Each row was made from one path, in order. Every step used is in the known rows, and no mark comes twice. Write each row's path.
(in the rows, 128 means zero)
Known rows:
A > R > B > S: [203 125 130 164 119 160 121 133  97 126 101  95 118 101 116  77 171 125
 130 124 107 113 103 175  97 195 106 154  99 116 145]
S > B: [171 123 143 126  94 117 110 155  77 100  81  97 140  91 111  88 162  80
 102 115  98 120 108 165  89 154 109 132  97  79 173]
S > B > R: [180 120 150 138  78  99 122 135  97 113  95  91 115  85 114  85 173 101
 113 101 118 102  99 156  97 167 112 139  85  86 151]
B > R > A > D: [174 126 138 118 111 102 167 145 113 120 125 150  96  87 117 102 184 135
 117 135 182 117 104 162 119 175 122 120  96  97 134]
Q > R > A: [165 113 142 124 116 130 147 123 119  93 107 156 114  95 115 106 156  93
 138 162 149 136 138 169 104 153 119 162  85  89 149]
R > A > D > U > Y: [186 152 129  86 146 127 177 181  66 109  94 159 134  93 114 108 133 123
  84 172 184 115 133 182  97 172 108 117 129  89 181]
U > D > A > R > B: [200 118 133 121 110 112 114 178  92 131  77 137 114 115 135 110 133 122
 115 142 120 126 103 190  93 170 102 137  97 136 146]
D > A > R: [196 112 135 158 103 137 133 166 110 109  94 141 120 121 141 106 171 111
 125 166 159 141 123 165  96 157  97 135 100 111 157]
A > R > Q > S: [168 119 136 178 139 151 111 141  95  99 117  83 105  76 113 106 168 140
 107 126 183 125 126 161  89 201 126 137 119 110 149]
H > R > A > D > U > Y: [201 135 120  97 113 136 185 164  80 119  83 147 130  67 101 115 155 156
 129 154 177 125 105 170 104 168 111 149 119  90 182]
Q > R > B > W: [189 108 130 143 108 141  86 107 121 110  95 131 102  88 106  80 145  80
 135 121  94 126  99 154  91 142 112 182  69 110 121]
H > R: [197  97 133 117  89 123 142 136 112 107  91 125 127  56 100 104 196 133
 160 123 134 150  99 141 105 136 112 153  96  86 141]
S > Q > R: [197 114 143 130 123  92 107 127 114  98  85 111 123  67 109 119 163 120
 127 107 112 140 167 175 115 168 111 149  82 106  92]
Q > R > A > D > U > Y: [182 135 136 102 131 119 166 142 103 102  97 162 122  98 107 115 121 117
 118 165 178 116 146 181  86 173 111 162 100 103 164]
H > R > B > W: [208 109 114 137  91 158 105 128  97 127  81 116 110  56  99  82 180 119
 146 110  93 136  60 144 110 136 112 170  89  98 139]
U > D > A > R > Q > S: [177 124 131 138 130 101 120 172 100 122  88 129  99 103 132 139 133 140
 109 146 164 114 117 196  99 187 117 133 104 138 148]
Q > S > B: [148 143 140 154 112 114 110 132 103 103  81  97 128  90 105 112 138  83
 101 130 109  88 107 193 101 155 120 158 110 113 190]
B > S > Q: [197 136 128 135 143  88 137 131 106 119  88 104 118  75 110 125 185 143
 138 123  95 105 151 190 143 189 108 126  80 106 101]
H > R > Q > S: [187 105 120 146 119 139 126 129 103 111 102 106 110  37  98 127 181 145
 131 120 152 131 107 156 115 165 133 142 115  94 151]
A > D: [175 120 131  97 128  99 132 166 104 104 107 143 130  90  99 106 175 115
 110 118 154 143 111 166  91 154 115 105 103 104 138]
S > Q > R > A > D: [182 133 130 126 134 102 128 142 100 108  86 136 117  80 106 129 155 127
 111 121 136 137 162 197 126 187 121 137  92 105 118]
A > R: [178 110 149 148 109 137 126 146 102  97 107 102 122  93 114  82 184 127
 132 129 163 146 117 148  79 170 106 147 101 102 137]
A > D > U > Y: [208 139 134  78 139  99 156 178  84 107  90 139 143  82 102 107 130 132
  93 139 173 115 135 167  71 163  97 119 121 105 151]
U > D > A: [188 113 137  92 115  77 128 179 102 116  79 157 119 106 134 126 141 115
 122 152 128 129 117 182 103 143 103 120  90 122 135]
B > Y: [184 135 143 101 138 111 135 137 101  91  94 130 140  66 118  77 155 114
 122 102 133 114 103 110  86 140 101 110  90  94 123]
H > R > A: [184 113 126 118  98 146 164 145  94 112  92 141 123  63 108 106 190 133
 148 151 148 146  98 156 121 147 119 149 106  76 169]
S > B > Y: [173 146 141 118 111 116 120 145  75  99  72  97 145  82 113  75 142  93
 100  89 102  95  91 138  82 159 105 120  92  84 166]
R > A > D > U: [184 149 125  95 140 140 171 175  78 115  99 173 123  97 115 112 154 111
  88 170 186 127 129 188 106 168 114 104 136  78 175]
U > Y: [185 112 154  94 129  87 136 161  80  81  94 100 157  72 113  83 138 124
 118 136 119 122 134 134  77 144  92 147  87 111 146]

Which path is each row?
[190 113 133 123 124 102 122 182  90 121  88 132 104 102 134 126 146 141
 114 141 160 133 119 180  94 185 111 117  96 122 135]	U > D > A > R > Q
[203 100 139 129 108 137  99 115 120 106 101 135 125  88 110  83 144  77
 125 124  87 134 123 162  89 144 111 167  84 105 134]	Q > R > B
[163 144 134 180 137 152 110 137  81 103  99  70 110  76 113  98 147 138
  93  99 170  98 106 155  82 215 124 133 116 108 164]	A > R > Q > S > B > Y
[143 159 133 157 110 106 140 132 109 122  94 115 104  98 105 119 140 107
  94 130 148  70  95 206 114 183 131 154 109 120 193]	Q > S > B > R > A > D
[211 135 123 134 124  99 120 171  91 144  66 124 107 112 134 128 136 146
 121 132 102 106 120 215 118 200 102 138  87 146 126]	U > D > A > R > B > S > Q
[195 130 128 143 136  87 137 110 128 117  87 111 109  80 107 131 173 140
 155 123  99 103 158 196 136 194 112 152  67 112  95]	B > S > Q > R
[170 116 130 147 155 129 105 139  94  94 117 104 113  56 111 121 161 114
  88 129 151 118 135 163 108 172 132 111 120  97 149]	R > Q > S
[182 128 124 189 115 149 115 165  91 115  89 111 110 114 137 123 151 111
  92 153 158 115 120 185 100 191 115 131 114 112 187]	D > A > R > Q > S > B
[171 134 129 146 118 102 113 175  87 127  75 114 102 110 129 138 123 130
  99 136 149 103 107 207  96 198 118 135 103 134 168]	U > D > A > R > Q > S > B
[204 112 130 138 118 130 116 102 130 118 101 131 115  94 108  93 149  92
 144 130  76 109 122 180 105 167 112 171  73 111 131]	Q > R > B > S
[163 128 135 185 127 153 104 143  82 103 106  68 107  82 111 105 160 129
  96 115 166 113 118 172  86 212 128 141 120 103 171]	A > R > Q > S > B
[190 125 126 131 111 114 104 171  92 133  74 136  95 116 131 109 134 124
 122 138 127 121  85 182  96 168 103 149  84 139 134]	U > D > A > R > B > W
[203 129 126 129 117 106 128 168 101 141  79 137 108 122 135 118 137 135
 130 146 112 106 103 204 105 186 103 141  87 141 143]	U > D > A > R > B > S
[159 122 132 115 122 121 149 135 120 100 108 168 113 102 105 114 154 103
 129 152 164 135 130 182 101 166 124 150  88  99 155]	Q > R > A > D
[215 115 135 137 123 113  89 126 100 113  80 110 128  68 110 104 151 106
 109  98  73 136 156 182 117 172 110 151  88 112 101]	S > Q > R > B
[185 150 137 127  93 117 155 153  82 130  89 124 109  97 115  99 155 108
  88 127 158  90 102 184 101 189 116 127 113  78 181]	S > B > R > A > D > U
[213 133 127 170 124 151 112 136  89 131  91  84 116  92 116  86 168 138
 119 112  95 113 121 186 110 210 104 150  98 120 128]	A > R > B > S > Q
[196 140 141 105 121  99 186 152  97 123 113 145 106  84 118  99 151 147
 105 147 195  96 122 162 104 183 108 131 105 102 143]	B > R > A > D > U > Y
[222 100 122 123  90 154 119 137  95 123  87 120 133  56 103  85 178 116
 137 113  85 144  83 151 106 139 112 154 104  94 154]	H > R > B
[223 132 118 176 118 146 119 158  96 138  80 125 118 117 141 109 159 122
 113 147 103 116 129 198 123 191  95 136  98 128 147]	D > A > R > B > S > Q
[232 118 111 139 106 140 126 126  97 142  76 105 122  54 101 106 181 144
 147 105  65 118 100 180 135 175 112 155  94 105 133]	H > R > B > S > Q
[156 141 145 163  98 100 121 117 120 114  92  94 108  87 108 109 148 101
 109 119 124  73  99 186 106 165 122 165 101 118 171]	Q > S > B > R
[198 132 116 104 107 147 180 157  92 125  87 159 119  70 102 119 177 143
 132 153 181 137  99 176 113 162 118 136 126  78 175]	H > R > A > D > U
